Each row was made from one small tree. The marks that hang from a mark follow it in brackets, in alphabetical order. Every link used is in the known rows. Write each row's tree.
Known rows
fonib{begas{popez{simiri} sakur} rata{neka}}: [-1.08  1.18  0.40  0.21 -0.07 -0.10 -1.39 -0.95 -0.78  0.15 -0.09  0.23
  0.18 -0.80 -1.82 -0.67 -1.36  0.66  1.57  1.98 -2.16  0.84 -0.58  3.28]
diru{popez{neka simiri}}: [ 3.84 -0.82  2.64 -0.48  0.37  2.94  0.28  0.09 -0.10 -0.20 -1.72 -0.47
  1.36  1.67  0.35 -0.34  0.89  0.19 -1.99 -0.23  1.32  1.33 -1.20 -2.73]
popez{simiri}: [ 2.47  0.56  0.86  0.21 -0.43  1.20  1.32  1.02  0.91 -0.28 -0.52 -1.78
  0.09  2.29  1.18 -0.92  2.05 -0.56 -1.43 -1.55  1.93  0.91 -0.40 -0.22]
rata{fonib}: [ 0.58  0.08 -0.65  1.73 -1.07  0.74  1.95  0.17  0.46 -0.77  0.24 -0.48
 -0.76  0.71  0.94  0.05  1.56  0.15 -0.26 -1.19  1.47 -0.46  0.57 -1.83]
popez{neka simiri{rata{fonib{begas{sakur}}}}}: [-1.21  0.45  1.58 -1.11 -0.85  0.78 -0.71  0.16 -1.02  0.37  0.79  0.40
  0.56  0.89  0.26  0.16  1.09 -0.59 -0.45 -0.54 -0.34 -1.96 -0.70 -0.92]
simiri{rata{fonib{begas{popez{neka} sakur}}}}: [-1.42 -0.51 -0.40 -1.15 -0.67 -0.59 -1.61 -0.28 -1.45  0.78  0.21  1.17
  0.46 -0.96 -1.09  0.21 -1.77 -0.22  0.98  0.90  0.30 -2.03  0.06 -0.36]
diru{popez{neka simiri{rata{fonib{begas}}}}}: [-0.06  0.58  3.33 -0.94 -2.07  2.41  0.10 -1.14 -0.29 -0.92  0.01  0.90
  0.66  0.93 -0.80  0.36  1.37 -0.11  0.39  0.73  0.23 -0.57 -1.70 -2.86]
simiri{rata{fonib}}: [-0.54  0.38  0.29  0.69 -2.07  1.21  2.16  0.22  0.54 -0.53  0.26 -0.64
 -1.26  0.37  1.13  0.38  1.50 -0.53  0.87 -1.50  2.02 -1.08 -0.13 -1.32]
diru{popez{neka}}: [ 3.23 -1.77  0.68  0.50  1.74  2.26  0.55 -0.25 -0.10 -0.34 -1.91 -0.31
  0.97  0.87  0.52 -0.20 -0.67  0.42 -1.46 -0.13  1.11  0.87 -0.08 -3.31]
rata{fonib{begas{popez}} neka}: [-0.93  0.42 -1.29  0.96 -0.37 -0.73  0.11 -2.11 -0.43 -1.30  0.03  0.52
 -0.18 -1.33 -0.94  0.24 -1.05  0.29  2.50  2.38 -0.74 -0.21  0.65  0.16]
fonib{begas{popez{neka simiri} sakur{bebak}} rata}: [-0.17  0.84  0.20 -1.01  1.90 -0.34 -1.53  1.61 -1.25  0.99  0.26  0.88
  0.78  0.86 -2.42 -1.36 -1.03  0.88 -0.98 -0.32 -1.05 -0.44  0.05  0.93]
bebak{sakur}: [ 1.50 -0.52 -1.74  0.81  1.94 -0.34  1.39  2.14  0.81 -0.16 -1.33 -1.90
 -0.67  2.26  0.57 -0.25  0.18 -0.40 -1.87 -2.57  2.26 -0.21  1.74 -0.79]
fonib{begas{popez sakur{bebak}} rata}: [-1.62  0.78 -2.37  0.86  2.55 -1.44 -0.63  1.69 -0.11  0.47  0.16  0.54
 -0.58  0.96 -2.78 -0.65 -1.67  0.90 -0.04 -1.03 -0.39 -0.03  2.00  2.26]
begas{fonib}: [ 1.08 -0.73 -0.40  1.95 -1.27 -0.63  0.94  0.82  1.72 -0.91  0.75 -0.25
 -0.25  0.34  1.76 -0.18  0.95 -0.01 -0.71 -1.04  0.29  0.34  0.57 -0.80]
simiri{rata}: [ 0.63 -0.12  0.02  0.27 -0.09  0.83  1.94  0.70  0.95 -0.05 -0.77 -1.65
 -0.70  1.18  1.48 -0.52  0.51 -0.95  0.07 -1.72  2.31 -0.09  0.08 -0.33]
begas{fonib sakur{bebak neka paveb}}: [ 0.07 -2.07 -3.61 -0.24  4.64 -3.23 -0.26  2.26  1.17  1.38  0.72 -0.01
 -0.24  1.67  2.09  1.74  0.99 -0.23 -4.86 -3.26  0.15  0.34  2.77 -1.36]
begas{fonib sakur}: [ 0.52 -1.23 -1.21  1.69  0.15 -1.11 -0.27  1.26  1.24 -0.03  0.59 -0.13
 -0.11  0.57  1.44  0.85  0.32 -0.04 -1.65 -1.77  0.01  0.08  1.57  0.41]
rata{fonib{begas{popez{simiri} sakur{bebak}}} neka}: [-1.31  1.16 -1.13 -0.16  2.20 -1.11 -0.60 -0.16 -0.92 -0.51  0.34  0.64
  0.14  0.67 -1.93  1.71  0.32  0.07  0.06 -0.02 -0.34 -0.43  1.89  1.61]
popez{simiri{rata{fonib{begas} neka}}}: [-2.01  1.74  1.52  0.07 -1.58  0.92  1.33 -1.79  0.11 -1.37  0.74 -0.34
 -0.49  0.11  0.57  0.42  1.86 -0.74  2.09  0.78 -0.72 -0.91 -0.89 -0.11]
simiri{rata{fonib{begas{popez{neka} sakur{bebak}}}}}: [-1.84 -0.21 -1.27 -1.28  2.07 -1.17 -0.90  0.91 -1.44  0.55  0.37  1.31
  0.15  0.12 -1.67  0.87 -1.30 -0.18  0.03 -0.87  0.64 -2.34  1.39 -0.62]
simiri{rata{fonib{begas{popez sakur{paveb}}} neka}}: [-2.72 -0.08 -1.86 -1.48  1.59 -1.10 -0.70 -2.08 -0.36  0.18  0.70  0.80
  0.19 -1.19 -0.94  2.03 -0.43 -0.90  1.69  0.72 -0.55 -0.32  1.72  1.25]
rata{neka}: [ 1.33 -0.70 -1.02  1.57  2.09  0.65  1.87 -0.89  0.24 -1.03 -1.24 -1.48
 -0.23  0.10  1.87 -0.21 -0.13 -0.22  0.25 -0.22  0.18  0.58  0.80 -0.55]

Write each row's tree
[ 0.20 -0.40  0.88 -0.32 -3.86 -1.62 -2.31  1.61 -0.28  1.96  0.43  0.75
 -0.63 -1.46  0.22 -0.50 -0.87  1.24 -1.57  1.32 -0.85  0.63 -2.37  1.39] => begas{fonib{rata} popez{simiri} sakur{neka}}
[ 0.72  0.58  1.82 -0.46 -0.26  1.68  1.88 -0.62  0.31 -0.65 -0.95 -1.87
 -0.33  0.43  1.99  0.03  1.36 -1.10  0.67 -0.53  0.96  0.33 -1.16  0.32] => popez{simiri{rata{neka}}}
[-0.88 -0.04  0.41  2.92 -1.64  0.12  1.31 -0.96  0.89 -1.39  0.96  0.50
 -0.82 -2.38  1.55 -0.42  0.15  1.06  1.57  0.81 -2.81  0.11 -0.81 -0.30] => begas{fonib{rata{neka}}}
[ 0.43 -1.65 -0.43 -0.78 -0.29 -0.85 -1.91  0.34  0.01  1.28  1.49  1.88
  0.98 -2.38 -0.22 -0.15 -0.77  0.72 -0.92  0.20 -1.82  0.21 -0.10 -0.60] => begas{fonib{rata} popez{neka} sakur{paveb}}
[ 0.14  0.15  0.49  1.41 -4.06 -0.50 -0.13  0.50  1.00 -0.26  1.08  0.89
 -0.78 -2.06 -0.45 -1.10 -0.64  1.01  1.37  1.05 -0.52  0.58 -1.10  0.63] => begas{fonib{rata} popez}
[ 1.66 -1.67 -3.17 -1.16  3.94 -1.94  0.64  2.05  0.79  1.62 -1.35 -1.87
 -0.40  2.25  1.74  0.05  0.33 -0.61 -4.19 -2.17  1.85  0.48  1.55 -2.17] => bebak{sakur{neka paveb}}
[-1.53  1.52 -0.51  0.19  2.48 -0.60 -0.73  0.34 -0.69 -0.03  0.07  0.38
 -0.10  0.25 -2.40 -0.19 -0.85  0.72  0.58  0.24 -1.73  0.50  0.70  3.06] => fonib{begas{popez{simiri} sakur{bebak}} rata{neka}}
[-1.57  0.81 -0.78  2.38  1.01  0.26  1.27 -1.66  0.34 -1.28  0.14 -0.21
 -0.63 -0.70 -0.01 -1.54 -0.84  0.74  2.12  1.26 -2.90  0.10  0.04  0.53] => fonib{begas rata{neka}}
[ 1.23  0.23  2.83 -0.35 -0.07  2.96  1.44 -1.33  0.49 -0.88 -1.95 -1.21
  0.07  0.70  0.57  1.27  1.05 -0.56  0.62  0.05  1.27  1.64 -1.18 -0.35] => diru{popez{simiri{rata{neka}}}}
[ 1.72 -0.39  0.17 -1.66  0.96 -0.52 -2.49  0.58 -1.10  1.01 -0.63  0.04
  1.75  0.97 -1.07 -1.06 -1.33 -0.28 -1.25  0.94  0.11  0.10 -0.01  0.78] => fonib{begas{popez{neka simiri} sakur}}
[ 1.16 -1.08  1.58 -3.60 -1.07 -0.45 -2.16  0.63  0.24  1.48  0.99  0.85
  1.62 -0.80  0.63  0.99  0.89 -1.10 -1.64 -0.66  0.58  0.23 -0.77 -0.07] => begas{fonib popez{neka simiri{rata}} sakur{paveb}}
[ 0.00  0.71  3.16  0.04 -2.12  3.23  1.73 -1.87 -0.06 -1.36 -0.92 -0.19
 -0.42 -0.08  0.22  2.00  2.03 -0.14  1.29  0.37  1.12  0.58 -1.46 -1.39] => diru{popez{simiri{rata{fonib neka}}}}
[-0.38 -0.09  0.46  1.72 -2.71 -0.39  0.00 -1.16  0.33 -0.86  0.70  0.95
 -0.63 -3.52  0.00 -0.39 -1.30  1.20  2.39  2.20 -2.00  0.59 -1.22  0.80] => begas{fonib{rata{neka}} popez}
[-1.19  0.10  0.34  0.97 -0.79  1.28  2.36 -1.43 -0.19 -1.15 -0.17 -0.65
 -1.13 -1.10  1.74  1.00  0.89 -0.47  1.97 -0.27  0.50 -1.08 -0.28 -1.15] => simiri{rata{fonib neka}}
[-0.11  1.07  2.23 -1.18 -3.32  1.42  0.93 -1.31 -0.69 -0.53 -0.23 -0.28
 -0.58 -1.56  0.21  0.87  1.00 -0.53  2.23  1.19  1.48 -0.18 -1.84  0.35] => begas{popez{simiri{rata{fonib neka}}}}
[-0.16 -1.59 -3.86 -0.69  4.61 -2.71 -0.97  0.48  0.59  1.74 -0.37 -0.81
  0.32  2.28  1.06 -0.05 -0.50 -0.57 -3.30 -0.95 -0.36  0.78  2.19 -0.29] => fonib{begas{sakur{neka paveb}}}
[ 0.91  1.08  1.87 -0.92 -1.93  0.67 -1.15 -0.04 -0.75  0.29  0.24  0.63
  0.91 -0.56 -1.54 -2.91 -0.95  0.70  0.91  2.26 -1.34  0.11 -2.39  0.01] => fonib{begas{popez{neka simiri}} rata}
[ 2.13  0.34  1.42 -0.20 -3.67 -0.54 -0.69  0.94  1.26 -0.34  0.64  0.00
  0.37 -0.14  0.14 -0.24  1.04 -0.06 -0.50  0.40  1.31  1.11 -1.04  0.73] => begas{fonib popez{simiri}}
[-2.74  0.43 -1.00  0.74 -0.21 -0.38  0.38  0.10  0.22 -0.08  0.76  0.12
 -0.75  1.15 -0.13  0.80  0.37 -0.66  0.49 -1.23  0.31 -1.52  1.32  0.47] => simiri{rata{fonib{begas{sakur}}}}
[-0.58  1.04 -0.72  1.03 -1.31 -0.44 -0.22 -0.09  0.43 -0.18  0.20  0.25
 -0.50 -0.36 -1.98 -2.24 -1.65  0.75  1.93  1.48 -0.52  0.61 -0.35  1.48] => fonib{begas{popez} rata}
[ 1.05 -1.37 -1.67 -0.58  2.32 -1.25 -2.10  0.32 -1.01  0.90 -0.91  0.29
  1.32  0.17 -0.98 -0.97 -2.87 -0.03 -0.71  1.00 -0.09 -0.27  1.04  0.33] => fonib{begas{popez{neka} sakur}}
[-0.89 -1.34 -1.02  1.95 -1.42 -1.80 -0.78  1.45  0.26  1.36  0.59  0.49
 -1.27 -0.98  1.81 -0.38 -0.96  1.31 -1.79 -0.12 -1.84 -0.28 -0.77 -0.06] => begas{fonib{rata} sakur{neka}}
[-0.68  0.49  1.39 -1.19 -2.04  0.96 -0.29 -0.73 -1.29  0.42 -0.39 -0.09
 -0.35 -1.26 -0.11  1.89  0.36 -0.54  1.32  0.47  1.22 -0.44 -0.82  1.53] => begas{popez{simiri{rata{fonib neka}}} sakur}
[ 0.65 -1.21 -3.34 -2.00  6.61 -2.09 -1.45  1.08 -0.42  1.11 -0.03  0.50
  1.72  1.70 -1.46  0.30 -1.13 -0.49 -2.54 -1.60  0.16  0.07  3.30 -0.48] => fonib{begas{popez{neka} sakur{bebak paveb}}}
[ 0.76  0.38  2.89 -1.21 -2.66  2.33  1.25  0.20 -0.73 -0.05  0.37 -0.27
  0.09  0.12  1.57 -0.30  2.25 -0.60 -0.21 -0.80  1.40 -1.61 -2.18 -2.84] => popez{neka simiri{rata{fonib}}}
[-2.06  0.26 -3.16 -0.12  5.66 -1.59 -0.45 -0.38 -0.03  0.30  0.47  0.66
  0.15 -0.16 -2.19  0.54 -1.10  0.39  0.19 -0.55 -2.11  0.80  2.87  2.01] => fonib{begas{popez sakur{bebak paveb}} rata{neka}}
[-0.32  1.27  1.27 -1.39 -0.73  0.02 -0.17 -1.33  0.09 -0.55 -0.63 -0.80
  0.24 -0.27 -0.62 -0.52 -0.54 -1.03  2.23  1.82  0.29  0.68 -1.14  2.01] => fonib{begas{popez{simiri{rata{neka}}}}}
[ 0.17  0.95  2.26  0.76 -4.09  0.40 -0.26 -0.86  0.39 -0.67  0.92  0.68
 -0.28 -2.82 -0.06 -0.55  0.23  0.99  1.88  2.23 -1.85  1.00 -2.38  1.30] => begas{fonib{rata{neka}} popez{simiri}}
